What can hang from each mark
K_881: K_838
K_51: K_821
K_818: K_838
K_835: K_661
K_359: K_821
K_838: K_51 K_826 K_881
K_108: K_928
K_330: K_713
K_15: K_108 K_821
K_661: K_835
K_821: K_15 K_51 K_713 K_835 K_881 K_888

Each row was made from one small tree. The marks that hang from a mark follow it in brackets, in the order of their numbers. Every link used is in the known rows. Write each row's tree.
(in the rows, 128 means zero)
Known rows
K_359{K_821{K_51 K_835{K_661} K_888}}: [186  92 138  92 125 134 116 158  56 148 159 162 132 182 137 102 139 151
 112 118 160 119 160 101 138  69 133 147]
K_51{K_821}: [158 135 148 154 113 142 145 157 105  96 141 148 114 158 123 122 134 135
 143 114 118 138 127 120 130  86  97 137]
K_818{K_838{K_51{K_821} K_881}}: [126  90 141 186  93 110 170 169 124  98 145 122 119 180 102 140 135 142
  89  81  93 151 138 107 158  80  49 152]
K_15{K_108}: [137 114 148 118 139 128 156 144  99 133 152 141 149 148 138 145 140 140
 144 111 126 125 101 113 147 119 119 119]
K_330{K_713}: [135 123 142 132 101 135 128 118 128 143 168 142 108 155 154 132 154 133
 154 131 113 138 116 125 145 128 118 147]
K_51{K_821{K_888}}: [163 126 142 154 112 150 140 159 100  95 142 163 127 170 117 115 133 111
 135  86 145 119 130 108 146  69  91 114]
K_821{K_15{K_108{K_928}} K_51 K_835}: [204  87 162 127 152  98 150 147  51 142 184 154 145 191 151 130 171 147
 117 102 162 150 123  94 108 138 164 145]
K_838{K_51{K_821} K_826 K_881}: [113 117 162 182  61 149 189 178 145 108 153 182 146 194  88 156 134 133
  80  90  66 166 141 131 155  92  38 162]
K_838{K_51 K_881}: [117  99 136 155  82 129 157 141 140 135 142 152 131 174 112 142 145 143
  89  98  74 148 138 108 160 122  70 152]
K_15{K_821{K_713 K_888}}: [142  91 126 112 137 111 148 150  84 118 116 147  89 168 138 112 149  89
 120  63 133 101 115  76 135  94 129 106]
K_51{K_821{K_881}}: [154 169 162 155 127 140 129 158  90 119 160 146  81 171 134 124 133 117
 148 107 126 137 113 100 140 101 113 126]
K_818{K_838{K_51}}: [128  71 136 141  99 106 166 128 100 130 138 108 117 164 128 137 140 147
  94  81 120 132 126 107 138 106 107 154]
K_821{K_15 K_881{K_838} K_888}: [158 150 147 144 143 128 129 129  63 165 160 137  81 236 130 106 138  95
 131  84 171 116 107  92 156 139 166  90]
K_15{K_821{K_51 K_835}}: [182  91 145 115 140  77 152 150  79 104 153 131  76 151 152  96 151 130
 127 122 120 123 114 124 136  91 156 151]
K_15{K_821{K_51 K_888}}: [158  94 129 108 134 102 126 153  88 105 139 150  88 163 134 121 139  98
 128  81 136 106 111 110 164  89 141 123]
K_881{K_838{K_51{K_821} K_826}}: [112 127 163 165  79 147 199 157 116 108 144 157 127 200  93 138 133 120
  87  94  94 158 130 157 152  83  86 162]
K_818{K_838{K_51 K_826 K_881}}: [108  81 139 163  67 112 193 150 130 147 146 138 133 197  95 169 141 141
  70  78  89 162 138 133 155 120  68 152]
K_359{K_821{K_881}}: [148 172 158 112 120 154 119 133  90 169 151 142  91 179 149 117 118 155
 137 110 127 136 102  77 135 133 114 135]
K_838{K_826}: [142 126 149 130  88 145 169 142 112 140 147 162 129 175 117 152 135 130
 123 107 113 150 130 145 127 127 118 142]
K_818{K_838{K_51 K_826}}: [117  76 145 142  78 117 193 136 103 138 145 125 131 182 114 160 141 136
  82  72 113 151 130 133 135 113 100 159]
K_881{K_838{K_826}}: [134 132 142 137  97 136 176 137 110 146 143 146 114 199 106 143 139 115
 117 118 114 152 125 171 148 123 133 131]
K_818{K_838{K_826}}: [143 101 136 137  99 120 177 141  99 141 144 126 117 183 117 156 135 131
 117  95 132 145 129 147 128 120 125 132]
K_359{K_821{K_835}}: [181 122 153 119 110 139 156 131  90 146 147 141 128 169 151  84 130 182
 124 127 128 135 127  99 111 103 112 150]
K_881{K_838{K_51{K_821}}}: [126 117 150 161 100 135 170 151 114  99 139 138 112 184 111 117 138 123
 104 105  99 142 127 134 158  76  89 154]
K_818{K_838}: [156  96 126 134 122 105 149 131  94 133 136 105 104 164 130 136 137 139
 131 105 139 129 125 121 130 113 128 126]
K_359{K_821{K_888}}: [153 128 137 117 105 167 128 132 100 148 134 159 136 183 131 110 120 150
 125  90 143 117 122  83 138  99  95 123]
K_838{K_51{K_821{K_835}} K_826 K_881}: [143 104 170 188  65 132 209 177 125 108 165 180 148 186 102 127 145 146
  72 103  73 168 151 134 141  78  50 166]
K_51{K_821{K_881{K_838}}}: [151 179 154 160 132 133 141 156  86 126 154 133  65 191 124 114 136 101
 143 116 127 135 109 127 163  98 130 114]
K_661{K_835}: [157 114 132 138 117 133 141 139  86 114 150 118 129 160 127 134 131 125
 117 113 134 135 139  95 152 127 123 154]
K_821{K_835{K_661} K_881}: [173 115 154 127 134 115 143 141  65 159 173 117 109 162 147 122 160 114
 141 136 136 131 151 107 129 102 164 142]
K_818{K_838{K_826 K_881}}: [139 104 130 159  90 116 178 156 124 145 145 133 119 195  97 163 131 134
 103  98 105 159 138 147 146 128  97 126]

Which tree is each row?
[140 121 151 139 134 100 164 129  51 175 155 156  57 191 162  94 164 123
  69  89 121 135 125  87 144 109 148 125] : K_821{K_713 K_835 K_881{K_838{K_51}}}
[130 145 172 158 107 138 146 151  94 119 159 150  94 168 131 129 132 125
 112  85 107 138 111  86 149  90  89 150] : K_838{K_51{K_821{K_881}}}
[207  97 157 134 143 100 140 146  52 135 170 156  91 192 156  93 142 163
 113 122 151 134 134 109 109 132 165 144] : K_821{K_15 K_51 K_835}
[133 108 183 163  83 152 193 166 103 103 159 166 143 212 109 137 123 143
  94  79 112 159 126 112 110 113  86 169] : K_838{K_51{K_821{K_15}} K_826}
[183 106 141 128 135 127 110 149  61 135 157 173 101 206 134 116 130 130
 115  81 168 118 129  93 137 127 148 114] : K_821{K_15 K_51 K_888}
[193  74 129 112 126 114 125 155  56 134 164 158 123 168 129 115 160 114
 116 118 162 116 168 122 145  70 157 134] : K_821{K_51 K_835{K_661} K_888}
[132 131 168 147  92 117 195 126  81 169 171 154  97 200 132 117 155 119
  76  97 110 151 118 139 155 108 138 152] : K_821{K_835 K_881{K_838{K_51 K_826}}}
[159 164 152 158 122 148 124 160  79 123 158 163  94 178 126 116 133  96
 141  80 149 117 114  87 157  80 108 103] : K_51{K_821{K_881 K_888}}
[184  91 162 114 129 138 159 145  67 141 162 113 151 205 136  92 131 175
 135 140 149 136 154  85  86 118 144 168] : K_359{K_821{K_15 K_835{K_661}}}
[103 138 158 133 110 129 174 141  76 185 146 178  67 216 132 145 146 108
  63  67 102 156 120 112 152 134 129 130] : K_821{K_713 K_881{K_838{K_51 K_826}}}
[135  75 130 156 115 119 156 165  67 114 128 158 103 183 129 120 142 120
  72  34 149 117 141  67 145  57  82 111] : K_818{K_838{K_51{K_821{K_713 K_888}}}}
[118 129 171 164  95 123 179 163  83 129 162 136  98 189 115 155 128 118
  91  62 120 150 114 116 148  88  92 148] : K_818{K_838{K_51{K_821{K_881}} K_826}}
[123 143 173 161  81 156 163 160  86 129 166 187 121 192 111 146 132  93
  90  48 124 136 118 100 161  76  76 133] : K_838{K_51{K_821{K_881 K_888}} K_826}
[177 120 151 105 172  67 132 161  38 145 157 155  20 167 179  91 154 111
 107  92 129 118 108  80 135 108 178 123] : K_15{K_821{K_51 K_713 K_835 K_881}}
[109 101 152 158  61 140 182 152 144 143 152 172 144 188  99 167 139 134
  73  94  66 166 139 131 156 128  64 158] : K_838{K_51 K_826 K_881}
[133 126 168 119 143 102 151 139  93 134 158 105 123 158 141 161 171  79
 159  85 126 135  82  81 149 131 142 135] : K_15{K_108{K_928} K_821{K_881}}
[108 138 155 141  86 140 169 129  89 169 157 168 107 215 109 148 144  87
  76  61 127 133 113 125 181 110 118 120] : K_821{K_881{K_838{K_51 K_826}} K_888}
[161 133 138  89 142 137 110 158  67 164 131 190  70 187 154 111 121 175
  94  99 127 139 133  79 122 123 120 131] : K_359{K_821{K_51 K_713}}
[175 116 145 154 143 143 140 172  59 114 139 183 102 209 134 101 132 117
 113  63 167 118 136  64 110 102 114  95] : K_51{K_821{K_15 K_713 K_888}}
[180 113 143 118 108 147 149 128  82 145 149 160 142 179 143  81 134 163
 115 103 150 113 129  86 126  83 106 127] : K_359{K_821{K_835 K_888}}
[138 185 168 159 111 143 168 163  90 132 160 152  79 209 108 134 128  95
 130 110 122 151 112 153 156 101 127 121] : K_51{K_821{K_881{K_838{K_826}}}}
[156  82 142 105 141  98 133 150  86 110 149 148 136 165 129 159 168  79
 132  59 149 120 105  97 162  98 136 124] : K_15{K_108{K_928} K_821{K_51 K_888}}
[187 103 169 155 153 127 177 170  54  98 180 159 167 187 137  92 139 138
 133  83 180 108 107  86 122  74 118 103] : K_51{K_821{K_15{K_108} K_835 K_888}}
[187 158 168 160 127 123 149 157  69 122 174 146  88 164 148  93 146 129
 137 118 135 132 117 101 127  79 127 130] : K_51{K_821{K_835 K_881}}
[131 121 157 162 115 113 154 154  78 121 160 114  86 173 132 131 135 126
 106  73 127 134 110  89 150  83  97 143] : K_818{K_838{K_51{K_821{K_881}}}}
[121  75 128 164  91 101 167 143 126 134 141 120 118 178 112 147 143 146
  84  88  94 145 135 106 159 115  73 145] : K_818{K_838{K_51 K_881}}
[147 162 153 104 140 146 117 144  66 184 140 168  68 190 160 115 120 154
 116  92 131 134 111  50 123 138 121 116] : K_359{K_821{K_713 K_881}}
[188  75 131 103 152  99 130 167  41 150 152 164  83 166 154 116 163 133
  99 126 137 137 174 108 115  94 171 141] : K_821{K_51 K_713 K_835{K_661}}
[158 169 160 158 165 123 142 166  46 142 150 148  42 232 140  97 133 108
 122  91 147 138 117  81 122 129 152  97] : K_51{K_821{K_15 K_713 K_881{K_838}}}
[192 135 146 126 138 105 112 143  42 163 179 179  72 173 158 100 152 116
 108  90 165 113 126  96 160  94 158 107] : K_821{K_51 K_835 K_881 K_888}
[173 157 166 164 133 147 125 163  61 124 169 158  97 211 130 109 129 102
 141  76 172 118 110  69 136 107 126 103] : K_51{K_821{K_15 K_881 K_888}}
[153  83 158 114 151  81 193 146  89 100 157 107 141 135 152 103 155 129
 145 108 122 114  86 110 137  89 141 134] : K_15{K_108 K_821{K_835}}
